Each row comes from the steps of one path. Every step used is in the known rows, and no mark comes twice. Write the path behind each row, first mark first.
Known rows:
doko pibogif semig vati: [-19.6 -20.4  -5.3 -21.7 -13.7   6.0  -7.3  15.5 -17.2   8.8 -25.1  20.8
 -15.0  -0.2  19.9  -3.6  43.1 -15.3  10.6   9.7]
pibogif semig vati bufib: [-17.0 -15.8  -9.7 -30.1  -1.1  -2.1  16.6 -25.7   4.8 -10.4 -16.8  -3.8
   4.1  -1.1  32.1 -11.6  38.4   7.1  19.1  14.5]
zupo semig vati bufib nogiz doko: [ 11.0 -14.1  -0.6 -20.5   6.2  15.4  15.4 -16.8  -4.4  20.9  -0.5   3.7
  42.3   6.3  61.2  16.8  36.6  61.6   2.7  23.1]
zupo semig vati bufib nogiz: [  8.4   1.8   3.9 -12.9   5.0  15.8  18.0 -19.4 -21.7  15.0 -11.0   2.3
  29.6   0.7  40.9  24.9  36.4  48.9  14.0  30.7]
vati bufib nogiz doko pibogif: [ -8.8 -13.4   1.5  25.7   7.8   0.6   3.5  -4.8   6.9  39.0 -13.7   0.0
  14.0   8.8  22.8  -3.0  27.5  47.8  -6.1   1.7]
bufib zupo vati doko pibogif: [ -7.0 -10.5   6.7  45.7   0.6  -8.7 -22.2  29.6   0.6  11.6 -16.6  33.5
  24.2  19.6  21.5  21.1   2.3  24.5  -9.2   9.8]
semig vati doko pibogif: [-27.9  -7.1  -2.1  -8.6 -21.2   6.3 -16.6   2.9 -22.7   7.2  -4.5  34.3
  12.9 -12.0  29.8  16.1   6.3  15.4   0.2  12.6]
bufib zupo semig vati: [  7.7 -16.6  -5.2 -15.2   4.0   4.6  -5.6  14.2 -11.9  -2.3  -4.3  20.5
  26.0  15.2  27.5  23.6  23.2  20.6  14.9  28.6]
bufib zupo semig vati doko pibogif: [ -8.4 -17.0  -2.6  -2.9  -0.8  -7.1 -23.2  22.9 -21.4   8.7 -12.5  50.2
  36.3  10.9  40.4  32.5  15.5  30.2   9.0  23.9]
pibogif semig zupo: [  7.3 -13.9 -22.1 -30.3   8.9  -7.9  10.2   5.3 -11.6 -11.6 -23.1  10.9
   3.4   7.0  18.3 -10.5  35.7 -11.2  17.5   5.9]
bufib zupo vati doko pibogif semig: [ -8.0 -20.9   0.5  33.9   9.3 -15.4 -16.8  33.1   3.9   9.1 -28.2  34.7
  19.3  24.4  27.2   4.1  24.8   4.0  -2.0   2.6]
zupo vati bufib nogiz: [  8.8   7.2  13.9  35.6   6.6  13.0  19.9 -14.2  -0.6  17.2 -14.2 -12.8
  15.3   8.9  23.9  12.5  22.7  42.9  -3.6  16.5]
vati bufib: [ -5.9   0.7   0.8   4.0   5.5 -12.4  12.1 -22.3  11.7  -4.6  -8.4  -9.8
   6.1   2.9   8.6  -3.2   1.8  24.1   6.6   4.5]
bufib zupo semig vati doko: [  0.8 -12.7  -7.1 -13.6   4.6  -2.9  -9.4   6.0 -11.9  -5.8   3.9  34.9
  49.2   8.0  42.8  27.1   8.5  30.1  10.4  24.8]
zupo doko pibogif semig vati bufib: [-26.4 -17.1 -14.9 -34.6  -8.5  -9.2   8.6  -2.0 -11.7   0.4 -42.5  26.3
  -6.2   7.6  38.2 -15.3  41.5  35.1  15.6   9.3]
nogiz doko: [  3.0 -16.7  -4.5  -8.5   1.7   1.2  -2.7   2.4  16.1   7.2   9.4   1.3
  12.6   6.5  20.0  -9.0   0.5  12.4 -10.2  -6.6]
nogiz doko pibogif semig vati bufib: [-22.1 -36.2  -9.9 -25.9  -5.5  -5.5   1.8  -5.9  11.9  10.2 -24.3  12.6
   3.4   9.1  49.5 -14.5  46.2  21.6   6.1   7.6]
semig vati doko: [-18.1  -2.9  -6.4 -19.5 -13.9  11.1  -2.8 -14.9 -12.7  -7.9  11.9  20.0
  25.5 -16.7  32.5  11.3   0.1  14.4   1.5  11.8]
nogiz doko pibogif semig: [ -6.7 -30.2  -5.6  -8.3   4.4  -9.7 -11.6  23.1  11.7  19.1 -18.3  16.0
  -4.1  14.2  22.5 -20.2  29.9  -8.5  -6.6 -14.4]

Which path is each row?
[ 15.1 -11.6 -11.0 -13.7  10.3 -11.0  21.1  -7.5   0.5 -17.6 -38.8   3.0
  11.2  20.8  43.2  -1.2  40.0  22.1  13.8  16.9]  pibogif semig zupo vati bufib
[-18.9 -16.0 -22.6 -11.6   0.7  -7.9  13.0 -13.5   3.8  -9.3 -15.7  14.2
  21.4  12.5  28.6  -3.9  18.8  63.3  17.6  26.6]  semig vati bufib zupo doko
[  4.2  -3.8  -4.2   7.5 -10.9  -2.1 -11.7  18.3 -25.2   0.4 -27.2  41.9
  21.8   8.4  41.9  26.3   7.3  29.1  -4.5  14.6]  semig zupo vati doko pibogif
[-18.9  -9.3  -2.6   0.9   3.7 -15.8 -13.4  12.9  -5.9   7.8 -19.7  29.0
   7.1   1.1  17.7  -8.3  15.1 -11.3   1.5 -12.2]  vati doko pibogif semig
[ 19.3 -10.1  -1.0   5.5  20.3 -13.0  -6.5  20.8   0.9   1.7  -7.8  14.7
  24.0  23.9  10.5  15.6   8.1  16.1   9.4  11.4]  bufib zupo semig
[ -4.6 -20.5   0.7   2.5  -4.9  -3.3 -16.5  19.9   8.1  21.1  -6.7  15.7
   0.6   9.6  18.0  -2.5   7.0  13.4 -12.1  -6.8]  nogiz doko pibogif
[ -6.3  -5.6   5.6 -23.3 -12.8   1.4 -18.5  12.4 -31.1   6.8 -11.8  47.0
  26.6  -1.4  46.9  33.4   7.7  23.9   2.4  15.9]  zupo semig vati doko pibogif
[ 14.0 -33.1 -10.6 -13.9  -1.0  -2.4  -6.4  34.7  -3.8   9.1 -37.0  28.4
   5.4  27.6  51.5  -0.6  45.7  11.4  -5.6   4.5]  nogiz doko pibogif semig zupo vati
[ 11.8  -5.1   2.0 -35.7  -8.2  10.4  -1.4   4.3 -20.9  -3.3  -3.3  18.5
  15.1   2.2  36.6  23.8  15.8  14.3   7.6  20.8]  zupo semig vati
[-21.1 -17.1 -15.9 -38.1 -14.8   3.1  -2.2  21.0 -23.9   5.4 -33.5  36.0
 -11.9   4.3  30.4 -10.6  39.2  11.5   8.5   6.4]  zupo doko pibogif semig vati
[ 17.3   4.2  -4.7  17.6   6.7  11.1  24.6 -12.8 -15.3   7.6 -25.9  -3.4
  23.9  11.1  36.1  18.9  35.1  54.0   8.4  28.0]  semig zupo vati bufib nogiz
[ -5.9  -8.2   8.4  13.8  -2.4  -6.7 -12.9  22.4  -5.0   8.2 -25.7  31.1
   8.7  10.6  33.8   3.9  18.1  -2.4 -10.0  -5.3]  zupo vati doko pibogif semig
[-19.6 -12.4 -12.4 -31.6  -5.2   4.7   1.8 -10.6  -7.7  -9.7   0.2  20.6
  19.9 -11.1  38.5  -4.2  23.4  -6.4   7.6   4.2]  pibogif semig vati doko
[-14.8 -30.8  -9.3 -10.8  -6.2  23.3  -2.8  16.4 -13.4  38.5 -13.4  15.5
   5.9   1.3  38.6  -8.5  63.6   8.0  -0.5   6.5]  bufib nogiz doko pibogif semig vati
[-10.2 -13.0 -19.8 -17.1   3.8 -17.6  -7.7  14.5 -20.9  -1.9 -32.0  39.0
  14.6   3.9  30.6  -2.0  28.2  -1.2  12.5   0.3]  vati doko pibogif semig zupo
[ 16.2  -2.5  -5.5  -1.1  -0.4  -5.4  18.9 -11.8  -2.4 -14.8 -28.2   3.6
  16.7  16.5  38.3  15.7  17.8  43.6   8.3  24.8]  semig zupo vati bufib
[  4.3   4.1   8.8  14.0  -4.2   3.2  -4.4   1.2  -0.4  -4.0   2.3  17.2
  25.2   1.5  33.1  16.1 -11.3  17.2 -15.0   1.4]  zupo vati doko
[-10.4 -13.4  -0.1  -0.4   3.0  -9.4  -8.3  20.9  -5.5  11.6 -27.5  14.5
 -17.1   8.6   3.1 -11.7  28.8 -21.7   5.9  -6.8]  doko pibogif semig
[ 19.9 -12.1 -12.0 -17.6   3.5   1.8  10.9  14.6 -10.5 -11.7 -30.3  13.5
   3.9  17.5  35.6   2.4  39.0  -2.3   7.3  12.5]  pibogif semig zupo vati
[  6.7 -10.5 -32.9 -45.4   8.5  -9.3  14.4  10.5 -17.3 -14.9 -33.0  26.8
   6.3  11.4  28.5 -18.0  31.6  15.7  15.5   0.7]  pibogif semig zupo doko
[-23.3 -13.4  -3.3   0.6   0.2  10.8  12.6  -8.8 -17.1  26.2 -31.5   4.7
  -0.9  -1.8  27.1  -3.8  63.4  19.9  18.2  18.3]  doko pibogif semig vati bufib nogiz
[ -0.8  -4.2 -22.3 -22.2  -7.3  -9.0  -2.8  24.8 -30.2   1.3 -37.7  41.4
  -1.4  10.3  19.4   3.8  14.7  38.2   7.5   8.9]  semig zupo doko pibogif
